What can hang from each mark
tuvibi: fefog ligor
dezaf: bisav tuvibi
ligor: bisav fedo tuvibi
bisav: fefog ligor
fefog: bisav tuvibi zozo
zozo: fefog

Known rows, with every way that one mark hangs from another
[zozo fefog]: [-0.339  0.405 -0.373 -0.558  0.468 -2.127  0.494  0.129 -0.092  0.575
 -0.088 -0.424 -0.522 -0.252  0.343 -0.896  0.775 -0.044  0.077  0.000
 -0.084 -0.121 -0.107 -0.352 -0.159 -0.461  0.003  0.308 -0.669  0.577
  0.317]
[dezaf bisav [tuvibi [ligor fedo]]]: [ 0.662 -0.117 -0.157  0.355  0.037  1.319  0.972  0.102  0.683  1.834
 -0.948 -0.941 -0.114  1.212 -0.428 -2.006  0.199  0.371  0.903  0.162
  0.216 -0.121 -1.151 -0.177  1.083  0.143  0.056 -0.682 -0.298 -2.110
  0.487]
[dezaf [bisav [fefog zozo]] [tuvibi [ligor fedo]]]: [ 1.293 -0.060  0.016  0.268  0.120  0.460  1.527 -0.401  1.296  1.297
 -1.092 -0.866 -0.095  2.032 -0.392  0.739  0.834  1.314  1.060  1.068
  0.769  0.045 -1.660 -0.527  1.571  0.049 -0.002 -0.994 -0.448 -1.608
  0.286]
[tuvibi [fefog bisav zozo] [ligor fedo]]: [ 0.609 -0.090  0.697 -0.844  0.768  1.401  1.422 -0.137  1.152  1.532
 -1.692  0.184 -0.418  2.120  0.907  1.875  1.547  0.425 -0.718  1.259
 -0.264 -0.230 -1.681  0.235  0.168  1.066 -1.044 -1.012 -2.415 -0.632
  1.004]
[ligor [bisav fefog] tuvibi]: [ 0.475 -0.061 -0.784  0.294  0.217 -0.630  0.153 -0.140  1.338  1.493
 -1.133  0.213  0.094 -0.069 -0.225  2.880  1.455  0.714  0.310 -0.732
  1.121 -0.404  0.412 -0.097  0.112 -0.582 -0.071 -0.070  1.321 -0.658
  0.104]
[fefog [bisav [ligor fedo]] tuvibi zozo]: [ 0.830  0.087  0.712  0.641  0.360  0.084  0.329  0.438  0.181  0.116
 -0.775 -0.029  0.818 -0.803 -0.149  4.301  0.774  0.145 -0.407  1.523
  0.896 -1.381 -1.221 -0.409  0.043  1.310 -0.125 -0.327 -1.489  2.426
  1.165]
[ligor [bisav fefog] fedo]: [-0.544 -0.469 -0.308  0.687  0.574 -0.322  1.372 -0.470  0.847  0.905
 -1.095 -0.143 -0.340  0.457 -0.336  0.599  0.845  1.360 -0.163  0.538
  0.670 -0.175 -0.477  0.045  0.295 -0.481  1.053 -0.221  0.461 -1.322
 -0.336]
[dezaf bisav]: [ 0.268  0.459 -0.194  0.494 -0.279  0.967  1.013 -0.174 -0.121  0.776
 -0.632 -0.935 -0.021  0.818  0.025 -0.312  0.439 -0.244  0.075 -0.141
  0.056 -0.090 -0.425 -0.336  0.238 -0.948  0.064  0.095  0.282 -0.985
  0.782]
[zozo [fefog bisav tuvibi]]: [ 0.040  0.722  0.062 -0.671  0.445 -1.798 -0.134  0.653 -0.058  0.566
  0.085 -0.204 -0.293 -1.235  0.347  0.907  0.556 -0.183 -0.229  0.026
  0.266 -0.616  0.352  0.191 -0.504  0.325 -0.202  0.374 -1.546  3.291
  0.928]
[dezaf [bisav [fefog zozo] [ligor fedo]] tuvibi]: [ 1.489 -0.122 -0.171  1.257 -0.110  0.258  1.080 -0.129  1.388  0.833
 -0.948 -0.837  0.676  1.650 -0.988  2.349  0.465  1.379  0.953  1.092
  1.318 -0.248 -1.808 -1.198  1.462 -0.192  0.931 -0.431  0.374 -0.975
  0.552]
[fefog [bisav ligor]]: [ 0.573  0.078 -0.011  0.555 -0.097  1.410  0.043  0.261 -0.378  1.434
 -0.753  0.162  0.570 -0.305 -0.266  1.503  0.704 -0.190 -0.627  1.264
 -0.479 -0.962 -0.179 -0.457 -0.942  0.233 -0.181 -0.110 -0.742  1.042
  0.920]
[tuvibi ligor]: [-0.059 -0.168 -0.099 -0.065  0.366  0.256  0.633 -0.455 -0.061  1.427
 -0.892 -0.113 -0.584 -0.262  0.348 -1.587  1.078 -0.421 -0.011  1.032
 -0.381 -0.306 -0.235 -0.028 -0.498  0.034 -0.962 -0.760 -0.793 -0.840
  0.133]
[fefog tuvibi zozo]: [ 0.609  0.351  0.091  0.094  0.315 -1.340  0.308 -0.225  0.296 -0.341
 -0.287 -0.547  0.422 -0.939  0.435  2.576  0.711 -0.399  0.662  0.203
  1.006 -0.631 -0.631 -0.476  0.332  0.290 -0.754 -0.187 -1.285  2.192
  1.094]
[dezaf bisav [tuvibi fefog ligor]]: [ 1.215  0.255 -0.427 -0.156 -0.312  1.960  0.588  0.048  1.296  2.252
 -1.530 -0.522 -0.557  2.479  0.207 -1.438  0.195  0.286  0.952 -0.246
  0.145  0.248 -0.954 -0.284  0.999 -0.118 -0.544 -0.640 -0.787 -1.378
  1.146]
[zozo [fefog [bisav [ligor fedo]] tuvibi]]: [ 0.195 -0.062  0.216 -0.180  0.666 -2.049  0.022  0.936  0.069  0.464
 -0.222 -0.146 -0.152 -1.141 -0.292  0.747  0.752  0.294 -0.428  0.927
  0.752 -0.947 -0.446 -0.081 -0.377  0.743  0.522  0.052 -1.511  2.288
  0.495]
[ligor bisav fedo [tuvibi [fefog zozo]]]: [ 0.521 -0.289 -0.103 -0.085  0.624 -0.142  0.786  0.443  2.404  0.667
 -1.892 -0.031  0.240  1.749  0.617  3.729  1.414  0.604  0.298 -1.093
  1.139 -0.400 -1.419 -0.181  1.126  0.405 -0.160 -0.408  0.235 -1.712
  0.878]
[fefog [bisav ligor] tuvibi zozo]: [ 1.050  0.346  0.495  0.323  0.056  0.490 -0.229  0.395  0.318  0.512
 -0.832  0.128  0.888 -0.870 -0.011  4.750  0.715 -0.230 -0.223  1.357
  0.733 -1.367 -0.743 -0.620 -0.174  1.097 -0.592 -0.168 -1.791  3.451
  1.527]
[fefog bisav [tuvibi [ligor fedo]]]: [ 0.110 -0.332  0.558 -0.094  0.685 -0.045  0.355  0.206 -0.372  1.491
 -0.758 -0.072 -0.365 -0.915  0.132  0.212  0.755 -0.164 -0.463  1.145
  0.263 -1.034 -0.231  0.687 -0.593  1.191 -0.886 -0.685 -1.635  1.367
  0.530]
[tuvibi [fefog [bisav [ligor fedo]] zozo]]: [ 0.732 -0.028  0.469  0.055  0.389  1.303  0.870  0.282  1.073  0.821
 -1.376 -0.036  0.310  1.887  0.471  3.175  0.859  0.561 -0.579  1.196
  0.084 -0.585 -1.838 -0.567  0.143  0.750 -0.094 -0.397 -1.582  0.386
  1.294]

Rows
[ 1.193 -0.762  0.155  0.514  0.614 -1.001  0.399  0.453  1.669  0.520
 -1.067 -0.200  0.658  0.842 -0.119  2.894  1.334  0.242  0.255  0.375
  1.213 -0.892 -1.735 -0.821  0.371  0.282 -0.232 -0.394 -0.034 -1.467
  0.676]
[bisav [ligor fedo [tuvibi [fefog zozo]]]]
[ 0.974 -0.225 -0.162  0.908  0.155 -0.987  0.625 -0.595  0.806  0.437
 -1.017 -0.027  0.302  0.085 -0.337  3.252  1.392  0.645  0.041  2.146
  0.985 -0.365 -0.928 -1.074  0.025 -0.459  0.173 -0.285 -0.322  0.403
  0.135]
[bisav [fefog zozo] ligor]
[-0.078 -0.231 -0.368 -0.030  0.292  0.465  0.938 -0.510  0.973  1.996
 -1.502  0.485 -0.829  0.395  0.162 -0.308  1.675  0.736 -0.179  1.314
  0.162  0.101 -0.116  0.115 -0.077 -0.183 -0.105 -0.871 -0.421 -0.806
 -0.152]
[tuvibi [ligor [bisav fefog]]]
[ 0.992  0.025  0.202 -0.569  0.495  1.522  0.356  0.057  1.276  1.934
 -1.325 -0.088 -0.137  2.215  0.499  1.756  0.498  0.525  0.454  0.586
 -0.199 -0.391 -1.713 -0.084  0.728  1.424 -0.871 -0.815 -2.126 -0.179
  1.360]
[dezaf [tuvibi [fefog bisav zozo] [ligor fedo]]]
[ 1.315 -0.043  0.537  0.430  0.463  0.516  0.335  0.523  0.801  0.938
 -0.977 -0.048  1.319 -0.028 -0.158  5.298  1.301  0.124 -0.400  0.960
  0.584 -1.338 -1.157 -0.660 -0.052  0.986 -0.639 -0.445 -0.345  0.326
  1.016]
[fefog [bisav [ligor fedo tuvibi]] zozo]
[ 1.194  0.002  0.002  0.234  0.183  1.308  0.046  0.318  1.182  1.328
 -1.157 -0.216  0.562  1.747 -0.062  2.647  0.049  0.701  0.636  0.666
  0.183 -0.573 -1.892 -0.675  0.787  1.151  0.147 -0.277 -1.493  0.580
  1.802]
[dezaf [tuvibi [fefog [bisav [ligor fedo]] zozo]]]
[ 0.123  0.131  0.508 -1.032  0.878 -1.726  0.575  0.676  0.192  1.156
 -0.449 -0.089 -0.752 -0.880  0.159 -0.532  1.010  0.129 -0.397  0.937
  0.315 -0.668 -0.183  0.586 -0.397  1.027 -0.505 -0.326 -2.016  1.848
  0.342]
[zozo [fefog bisav [tuvibi [ligor fedo]]]]
[ 0.840 -1.181 -0.165  0.844  0.584 -1.025  0.093  0.461  1.162  0.954
 -1.020 -0.250  0.219  0.446 -0.271  1.103  0.963 -0.033  0.286  0.134
  1.045 -0.854 -1.156 -0.541 -0.001  0.090 -0.016 -0.321  0.465 -2.247
  0.285]
[bisav [ligor fedo [tuvibi fefog]]]
[-0.132 -0.286  0.078 -0.620  1.000 -2.963  0.540  0.299  0.197  0.551
 -0.175 -0.449 -0.955 -1.283  0.212 -1.601  1.152 -0.021  0.068  0.845
  0.948 -0.317 -0.357  0.336 -0.019  0.546 -0.389 -0.437 -1.534  0.743
 -0.181]
[zozo [fefog [tuvibi [ligor fedo]]]]
[ 0.443  0.303 -0.233  0.379  0.179 -0.763  0.719 -0.322  1.028  0.452
 -1.210  0.162  0.031 -0.194  0.135  3.514  1.186  0.896  0.353  0.416
  1.229 -0.358 -0.234 -0.250  0.650 -0.047  0.174 -0.175 -0.506  1.987
  0.476]
[ligor [bisav [fefog tuvibi zozo]]]
[ 0.422 -0.320  0.642  0.017  0.856 -1.397  0.840 -0.170  0.793  0.214
 -0.798 -0.296 -0.123 -0.620  0.393  1.231  1.324 -0.079  0.298  1.252
  1.027 -0.696 -1.188 -0.079  0.572  1.027 -1.036 -0.971 -1.705  0.789
  0.387]
[fefog [tuvibi [ligor fedo]] zozo]
[ 1.208 -0.402 -0.389  0.971 -0.083  1.243  0.632  0.524  1.454  1.387
 -1.162 -0.894  0.259  2.423 -0.577 -0.496 -0.262  0.639  0.851  0.058
  0.648 -0.186 -1.798 -0.897  1.125 -0.195  0.908 -0.178 -0.016 -1.878
  0.990]
[dezaf [bisav [ligor fedo]] [tuvibi fefog]]
[-0.039 -0.383  0.131 -0.066  0.773 -0.167  1.683 -0.624  1.422  1.385
 -1.724  0.249 -0.525  1.120  0.076  1.456  1.934  1.297 -0.259  1.603
  0.453  0.009 -1.160 -0.025  0.667  0.532  0.003 -1.125 -0.679 -1.426
 -0.392]
[tuvibi [ligor [bisav [fefog zozo]] fedo]]
[ 0.763 -1.263 -0.098  1.460  0.665 -2.668  0.601 -0.179  0.335  0.433
 -0.373 -0.220 -0.094 -1.450 -0.997  0.570  0.921  0.775  0.115  1.750
  1.600 -0.947 -0.679 -0.401 -0.135 -0.243  0.885 -0.209 -0.158  0.362
 -0.313]
[bisav [fefog tuvibi] [ligor fedo]]
[ 0.895  0.781 -0.257 -0.347 -0.053  1.540 -0.251  0.007  1.128  1.442
 -1.036 -0.224  0.342  1.908  0.521  2.931 -0.099  0.165  0.865 -0.288
 -0.265 -0.370 -0.952 -0.471  0.706  0.735 -0.629  0.069 -1.574  1.295
  2.287]
[dezaf [tuvibi [fefog bisav zozo]]]
[ 1.464 -0.096 -0.697  1.322 -0.486  0.403  0.271 -0.096  0.668  1.544
 -0.830 -0.602  0.340  1.100 -1.098  0.249  0.080  0.888  1.050  0.696
  0.900 -0.140 -0.760 -1.109  0.774 -0.857  0.854 -0.136  0.611 -0.338
  0.639]
[dezaf [bisav fefog ligor] tuvibi]
[-0.409 -0.736 -0.045 -0.508  0.693  1.163  1.215  0.056  1.566  1.713
 -2.029  0.277 -0.990  1.918  0.688 -1.326  1.257  0.728 -0.297  0.594
 -0.007  0.056 -1.341  0.381  0.341  0.562 -0.051 -0.842 -0.978 -2.155
  0.104]
[tuvibi fefog [ligor bisav fedo]]
[ 0.692  0.896  0.537 -0.268  0.232  0.195  0.266  0.093 -0.252  0.389
 -0.651 -0.150  0.555 -0.706  0.520  4.380  0.592 -0.342  0.012  0.419
  0.469 -1.029 -0.441 -0.134 -0.028  0.806 -0.925  0.030 -1.874  3.439
  1.734]
[fefog bisav tuvibi zozo]
[ 0.671  0.088  0.098  0.468  0.364 -2.165  0.585 -0.742  0.385  0.051
 -0.462 -0.319 -0.044 -0.889  0.154  2.869  0.960  0.398  0.615  0.932
  1.333 -0.524 -0.372 -0.393  0.300 -0.290 -0.320 -0.322 -0.730  1.991
  0.490]
[bisav [fefog tuvibi zozo]]
[ 0.303 -0.269  0.258  0.738  0.372  1.061  0.520  0.320 -0.299  1.289
 -0.755 -0.106  0.458 -0.085 -0.441  1.550  0.617  0.157 -0.678  1.479
 -0.448 -1.113 -0.695 -0.367 -0.753  0.600  0.210 -0.058 -0.560 -0.124
  0.665]
[fefog [bisav [ligor fedo]]]
[ 1.171  0.528 -0.204 -0.073 -0.157  1.986 -0.404  0.364  1.118  1.517
 -1.261 -0.059  0.593  1.732  0.161  3.220  0.070  0.238  0.655  0.455
  0.052 -0.569 -1.312 -0.961  0.538  0.895 -0.250 -0.031 -1.595  1.421
  2.078]
[dezaf [tuvibi [fefog [bisav ligor] zozo]]]
[ 0.610  0.142  0.350 -0.384  0.476 -0.802  0.414 -0.329  0.398  0.391
 -0.753 -0.046 -0.015 -0.835  0.561  1.491  1.121 -0.426  0.444  1.072
  0.778 -0.552 -0.648 -0.180  0.259  0.647 -1.358 -0.773 -1.764  1.532
  0.613]
[fefog [tuvibi ligor] zozo]
[-0.077 -0.211 -0.417  0.087  0.411  1.054  0.416 -0.055  1.173  2.007
 -1.191 -0.323 -0.066  0.492 -0.304 -0.791  0.315  0.614  0.825  0.328
  0.024 -0.301 -0.809 -0.131  0.714  0.865  0.079 -0.802 -0.620 -1.130
  0.383]
[dezaf [tuvibi [ligor bisav fedo]]]
[ 0.746 -0.232  0.068  1.120 -0.082  0.762  1.322  0.193  0.172  0.701
 -0.879 -0.855  0.304  0.817 -0.618 -0.537  0.479  0.200 -0.030  0.923
  0.451 -0.458 -1.257 -0.648  0.295 -0.450  0.823 -0.242  0.569 -2.016
  0.057]
[dezaf [bisav [ligor fedo]]]
[-0.125  0.293 -0.274 -1.041  0.497 -1.823  0.192  0.549  0.870  0.847
 -0.758  0.223 -0.975 -0.803  0.364 -0.863  1.167  0.137  0.176  0.277
  0.795 -0.195  0.163  0.212  0.149  0.482 -0.362 -0.355 -1.316  1.628
  0.035]
[zozo [fefog [tuvibi [ligor bisav]]]]
[ 0.397  0.705  0.241 -0.570  0.122  1.724  0.665  0.065  0.639  1.015
 -1.251 -0.039  0.153  1.941  1.066  3.321  0.948  0.085 -0.281  0.220
 -0.393 -0.237 -0.992 -0.193  0.085  0.293 -0.846  0.044 -1.827  1.054
  1.736]
[tuvibi [fefog bisav zozo]]
[ 0.457 -0.005  0.226 -0.671  0.382  0.536  0.738 -0.337  1.171  1.242
 -1.619  0.021 -0.630  1.943  1.193  1.112  1.550  0.048  0.138  0.977
  0.037  0.141 -1.394 -0.233  0.350  0.278 -1.130 -0.909 -2.001 -0.529
  0.765]
[tuvibi [fefog zozo] ligor]
[ 1.526  0.502  0.231  0.205  0.073  0.912  0.021  0.512  0.735  1.010
 -0.988  0.123  1.302 -0.225  0.002  5.836  1.326 -0.310 -0.161  0.683
  0.352 -1.276 -0.776 -0.781 -0.227  0.806 -1.028 -0.341 -0.620  1.268
  1.255]
[fefog [bisav [ligor tuvibi]] zozo]
[ 0.137 -0.450 -0.426 -0.207  0.397  1.268  0.363  0.148  1.881  2.216
 -1.579 -0.135 -0.563  1.856  0.167 -0.822  0.373  0.692  0.707  0.016
  0.082  0.089 -1.142  0.060  1.027  0.695  0.095 -0.575 -0.934 -1.562
  0.728]
[dezaf [tuvibi fefog [ligor bisav fedo]]]
[ 0.543 -1.207 -0.139  1.377  0.545 -1.358  0.882 -0.443  0.256  0.775
 -0.529 -0.304 -0.168 -0.301 -0.866  0.297  1.018  1.028 -0.138  1.886
  0.822 -0.651 -0.879 -0.632 -0.250 -0.517  0.959 -0.361  0.123 -1.163
 -0.469]
[bisav fefog [ligor fedo]]
[-0.277 -0.538  0.130  0.151  0.746 -0.598  0.830  0.094  0.625  0.951
 -1.169  0.047 -0.522 -0.982 -0.011 -0.333  0.946  0.041  0.088  0.650
  0.691 -0.572 -0.356  0.496  0.206  0.752 -0.156 -0.665 -0.796  0.003
 -0.082]
[fefog [tuvibi [ligor bisav fedo]]]
[ 0.802 -0.227  0.327 -0.276  0.606  0.044  0.585  0.350  1.250  0.951
 -1.141 -0.294  0.460  1.334  0.570  4.194  1.276  0.058 -0.029 -0.594
  0.577 -0.884 -1.371 -0.056  0.276  0.667 -0.960 -0.316 -0.571 -0.711
  1.309]
[ligor fedo [tuvibi [fefog bisav zozo]]]
